What can hang from each mark
z459: z176 z453 z995
z176: z459 z602
z602: z176 z849
z995: z459
z849: z327
z131: z332
z327: z849
z453: z332 z459
z332: z131 z995

Every row comes from one small tree of marks. The marks that hang from a mark follow it in brackets, in the order of their numbers. Every link used is in the known rows. Which tree was each row made from?
Known rows
z995(z459(z176 z453(z332))): [-3.63  0.02 -2.60 -0.83 -4.01 -0.67  0.98  0.79 -1.80 -0.99  1.18 -2.25
 -1.97  0.27 -2.49  1.76 -0.44  1.73 -2.90 -2.56  0.09  3.99]
z453(z332(z131) z459(z176 z995)): [-4.53 -1.25 -1.38 -1.36 -1.20  2.50 -0.59 -0.23 -2.62  0.44  0.89 -2.86
 -1.04 -2.66 -1.65 -0.72 -2.34  1.43 -5.17 -0.97  2.17  5.39]
z332(z131 z995(z459(z176(z602(z849(z327)))))): [-4.04  3.43 -3.97 -0.86 -3.11  3.58 -0.94  0.47 -6.25  1.59  5.14 -2.37
 -0.89 -4.47 -1.22  3.42 -1.02  2.09 -4.99  0.45 -0.91 -2.00]
z995(z459(z453(z332))): [-2.77  0.98 -3.20 -0.74 -2.93 -1.32 -0.39  0.89  0.07 -1.46  1.22 -1.77
 -2.20 -0.37 -2.46  2.04 -0.43  1.32 -3.09 -3.29  0.18  2.45]
z453(z332(z131 z995) z459(z176(z602(z849)))): [-5.52  2.43 -5.19 -0.15 -3.54  2.93 -3.52 -0.31 -4.35 -0.07  3.98 -4.59
 -2.33 -3.93 -2.42  1.75 -2.12  1.77 -4.43 -0.87  1.30  2.63]
z176(z459(z453 z995) z602(z849(z327))): [-1.79  4.67 -3.72  2.53  0.25  3.91  2.84  1.50 -2.68 -0.37  3.01 -0.35
  2.16 -2.61  0.41  4.37 -1.56  3.19 -6.21  0.78 -3.79  1.13]
z131(z332(z995(z459(z176(z602(z849)) z453)))): [-5.12  3.24 -6.62  1.90 -6.82  3.59  0.09  0.83 -4.24 -0.41  6.21 -2.73
 -2.59 -1.25 -1.17  4.05 -0.75  2.51 -4.83 -0.29 -1.21  0.62]
z602(z176(z459(z453(z332(z131)) z995)) z849): [-6.05  2.60 -3.26 -0.51 -0.33  5.68  2.13  1.61 -1.95  1.31  4.27 -6.88
  2.03 -0.21 -0.08  3.41 -2.29  4.73 -8.58 -2.09  3.04  1.48]
z327(z849): [-0.51  0.53  0.36  0.04 -2.96  0.69  0.37 -1.28  2.25 -1.51  2.84 -1.25
 -0.75  0.76  1.06  1.04 -0.17 -0.25 -0.38 -0.53  0.06 -0.80]
z602(z849(z327)): [-1.87  2.21 -0.43 -0.70  0.78  0.36  2.22  0.66 -0.51 -0.24  1.59 -0.82
  2.73 -1.52  1.22  1.52 -0.21  1.31 -0.84  1.03 -0.17 -2.86]
z995(z459(z176(z602(z849)) z453(z332))): [-4.29  3.14 -4.40  1.50 -5.01  0.85  0.02  0.19 -3.29 -2.50  2.58 -2.47
 -1.87 -0.66 -2.42  3.20 -0.71  2.61 -2.26 -2.01 -0.04  4.90]
z332(z131 z995(z459(z176(z602)))): [-2.07  1.23 -3.48 -0.07 -3.86  3.25 -3.12 -0.23 -5.81  1.85  3.57 -1.46
 -3.65 -2.89 -2.42  1.76 -0.81  0.84 -4.18 -0.68 -0.67  0.97]
z459(z176 z453(z332(z131)) z995): [-4.07  1.03 -1.00 -1.84 -0.51  2.80  1.73  1.38 -1.17 -0.03  1.02 -4.20
  2.32 -0.14 -2.41  0.01 -0.97  1.39 -7.50 -0.66  0.57  3.97]
z459(z453): [-0.23  1.58 -1.25 -0.36 -0.38 -0.47  1.06  1.21  0.25 -0.51  1.26 -0.68
  1.01  0.81 -1.18  1.02  0.04  0.44 -1.89  0.16 -2.27  0.06]
z332(z995(z459(z176))): [-1.77 -0.27 -2.56 -0.51 -3.77  2.48 -0.45  0.16 -4.78  2.21  2.90  0.00
 -2.75 -1.38  0.44  1.93 -0.39  0.74 -1.11 -0.42 -0.44 -0.01]
z602(z176(z459(z453(z332) z995)) z849(z327)): [-6.16  2.72 -3.50  0.40  1.35  4.20  4.91  2.31 -1.53  0.46  2.73 -5.21
  3.04 -1.96  1.71  3.57 -2.12  4.59 -7.52 -0.95  0.58  0.41]
z995(z459(z453)): [-0.61  1.18 -2.51 -0.44 -2.82 -0.53  0.18  0.79 -1.50 -0.14  2.47  0.20
 -1.75  0.08 -1.44  2.54 -0.25  1.29 -1.64 -1.31 -1.84  0.68]
z131(z332(z995(z459))): [-3.25 -0.43 -4.21  0.02 -4.48  1.92 -1.32  0.27 -1.09  1.16  3.58 -1.43
 -4.02 -1.73 -0.04  1.88 -0.44  0.69 -3.73 -1.76  1.32 -1.72]
z332(z131 z995(z459(z453))): [-1.85  2.48 -4.09 -2.64 -3.02  1.93 -1.81  1.44 -2.86  2.09  5.30 -2.12
 -1.60 -1.52 -2.51  3.24 -0.60  1.08 -5.96 -1.31 -1.45 -2.32]
z459(z176 z453 z995): [-1.33  1.13 -0.57  0.31 -0.54  3.16  3.59  1.28 -2.57  0.41  1.27 -0.22
  2.58  0.50  0.31  0.52 -0.58  1.00 -3.20  1.77 -2.53  3.03]
z332(z995(z459)): [-0.95  0.68 -3.18 -0.50 -2.79  1.83 -1.60  0.14 -2.87  1.84  2.95  0.49
 -2.93 -2.00  0.40  2.30 -0.33  0.34 -1.30 -1.21 -0.39 -1.45]

Which tree is each row?
[-1.86  2.61 -1.22  2.93 -1.30  4.94  1.61 -0.55 -4.20 -0.49  1.46  0.19
  1.63 -1.27  1.51  0.97 -0.83  1.46 -0.72  2.05 -0.38  3.86] | z459(z176(z602(z849)) z995)
[-3.84  0.34 -3.90 -2.45 -1.35  0.86 -3.87  0.25 -0.95  0.90  2.57 -3.76
 -2.73 -3.66 -2.61  0.58 -1.88  0.45 -5.27 -2.29  1.62  0.20] | z453(z332(z131 z995) z459)
[-3.45  1.20 -5.42 -0.36 -4.60  1.45 -0.21  1.50 -0.88  0.71  4.83 -1.97
 -2.94 -0.91 -1.26  2.88 -0.41  1.20 -5.61 -1.55 -0.97 -1.62] | z131(z332(z995(z459(z453))))
[-2.88  1.61 -1.64 -2.46 -0.43 -0.72 -0.70  1.25  1.56 -1.03  1.03 -4.58
  0.73  0.10 -4.00  0.44 -0.36  0.88 -6.19 -2.21  0.84  0.95] | z459(z453(z332(z131)))
[-3.57 -1.89 -1.73 -0.24 -2.20 -0.88 -0.66 -0.35 -1.48 -0.86 -0.24 -2.01
 -2.66 -1.38 -1.48 -0.42 -1.56  0.97 -0.79 -1.41  1.28  4.71] | z453(z332 z459(z176))
[-3.46  4.61 -6.44  1.84 -2.76  3.00 -1.34  1.05 -1.63 -0.68  3.50 -3.47
 -1.24 -1.54 -1.44  4.93 -1.26  2.32 -5.90 -2.44 -1.10  1.28] | z176(z459(z453(z332(z995))) z602(z849))
[-4.06  2.90 -2.86  0.79  1.45  5.01  5.55  2.33 -3.16  1.78  4.05 -3.10
  3.66 -1.51  2.70  4.11 -1.93  4.48 -6.09  0.97 -1.43 -1.39] | z602(z176(z459(z453 z995)) z849(z327))
[-6.40  3.29 -5.47 -0.71  0.14  3.22  2.95  2.71 -1.82  1.38  4.35 -6.45
  1.66 -2.36  0.86  4.54 -1.67  3.90 -7.48 -1.45 -0.15 -3.18] | z602(z176(z459(z453(z332(z995)))) z849(z327))
[-4.61  3.67 -2.86 -0.22 -2.45  1.42 -0.39  0.67 -1.70 -2.03  2.39 -5.23
  1.16 -0.25 -3.77  1.70 -0.67  2.13 -5.29 -0.92  0.54  3.26] | z459(z176(z602(z849)) z453(z332(z131)))
[-1.63  2.58 -5.06  1.32 -4.30  2.28 -0.90  0.88 -5.37  0.55  3.63 -0.21
 -2.94 -1.91 -1.82  2.89 -0.52  0.97 -3.35 -0.11 -4.02  1.78] | z332(z995(z459(z176(z602) z453)))
[-5.17  1.93 -3.24  0.94 -2.40  4.00 -1.51 -0.75 -4.09 -0.98  2.43 -3.20
 -0.80 -3.55 -1.63  0.82 -2.61  2.46 -4.48 -0.41  2.05  6.31] | z453(z332(z131) z459(z176(z602(z849)) z995))
[-2.07  4.18 -2.43  2.58 -1.55  4.50  2.68  0.70 -4.01 -1.05  2.71 -0.55
  2.75 -0.47  0.33  1.98 -0.79  1.92 -2.63  2.27 -2.65  3.88] | z459(z176(z602(z849)) z453 z995)
[-3.20  2.39 -2.69  2.24 -0.49  3.48  1.78 -0.16 -5.27 -0.59  2.32  0.52
  0.72 -4.80  1.22  1.49 -2.20  2.19 -1.95  2.72 -2.37  3.25] | z453(z459(z176(z602(z849(z327))) z995))
[-3.19  2.07 -1.59 -1.75  0.54  2.07  0.51  1.34  0.68 -0.47  1.11 -3.69
  2.17 -0.83 -2.48  0.37 -0.92  0.91 -7.67 -1.42  0.70  2.52] | z459(z453(z332(z131)) z995)
[-1.66  0.97 -2.82 -2.33 -2.76  2.40 -2.90  0.20 -3.17  2.62  4.13 -1.45
 -2.65 -2.36 -1.35  2.18 -0.59  0.67 -4.12 -1.56  0.71 -2.25] | z332(z131 z995(z459))
[-4.93  1.70 -5.43  2.25 -6.60  4.00 -0.93 -0.44 -4.40  0.15  5.04 -2.02
 -3.76 -2.03 -0.02  2.96 -0.77  2.11 -2.86 -0.37  1.10  0.54] | z131(z332(z995(z459(z176(z602(z849))))))
[-3.74  2.35 -2.28  0.42 -0.57  2.92  0.24  0.94 -2.05 -1.24  0.58 -3.73
  1.11 -1.49 -3.61 -0.10 -1.10  1.18 -7.81 -0.46 -0.80  5.53] | z459(z176(z602) z453(z332(z131)) z995)
[-1.71 -1.17 -1.00  0.78 -1.06  2.83  1.13 -0.24 -3.92  0.93  1.13  0.94
 -0.79 -1.91  1.01 -0.13 -1.87  1.11 -0.86  1.48 -0.95  4.49] | z453(z459(z176 z995))
[-2.80  2.20 -2.39  1.43 -2.91  1.27  1.13 -0.17 -4.82 -0.75  2.52  0.07
 -1.00 -2.94 -0.26  2.62 -0.59  2.31 -0.57  0.48 -1.07  1.12] | z995(z459(z176(z602(z849(z327)))))
[-3.85  4.15 -4.29  1.27 -1.55  4.50 -0.51  0.73 -1.50 -0.77  3.05 -4.14
  0.55 -1.40 -2.35  3.85 -1.88  3.30 -8.75 -2.28  0.72  3.94] | z176(z459(z453(z332(z131)) z995) z602(z849))
[-6.37  2.92 -5.30 -1.68 -1.45  4.56  0.17  2.05 -2.31  2.23  5.82 -8.19
  0.43 -0.61 -0.84  4.39 -1.81  4.07 -8.60 -2.58  2.38 -2.18] | z602(z176(z459(z453(z332(z131 z995)))) z849)
[-0.96 -0.06 -1.98  2.15 -3.71  1.00 -1.11 -0.76 -4.36 -0.39  0.77  0.92
 -3.87 -1.34 -1.33  1.15 -0.47  1.01  0.13 -0.54 -1.02  3.95] | z995(z459(z176(z602)))
[-2.72  1.55 -3.48 -2.63 -4.09  2.61 -0.62  1.38 -4.74  2.55  5.34 -2.55
 -1.41 -0.82 -2.57  2.92 -0.56  1.44 -5.78 -0.64 -1.66 -0.77] | z332(z131 z995(z459(z176 z453)))
[-2.08  1.72 -2.56  2.19 -4.57  2.10 -0.51 -0.99 -5.08 -0.65  2.69  0.22
 -2.39 -1.00 -0.16  2.75 -0.60  2.13  1.06 -0.28  0.22  3.00] | z995(z459(z176(z602(z849))))
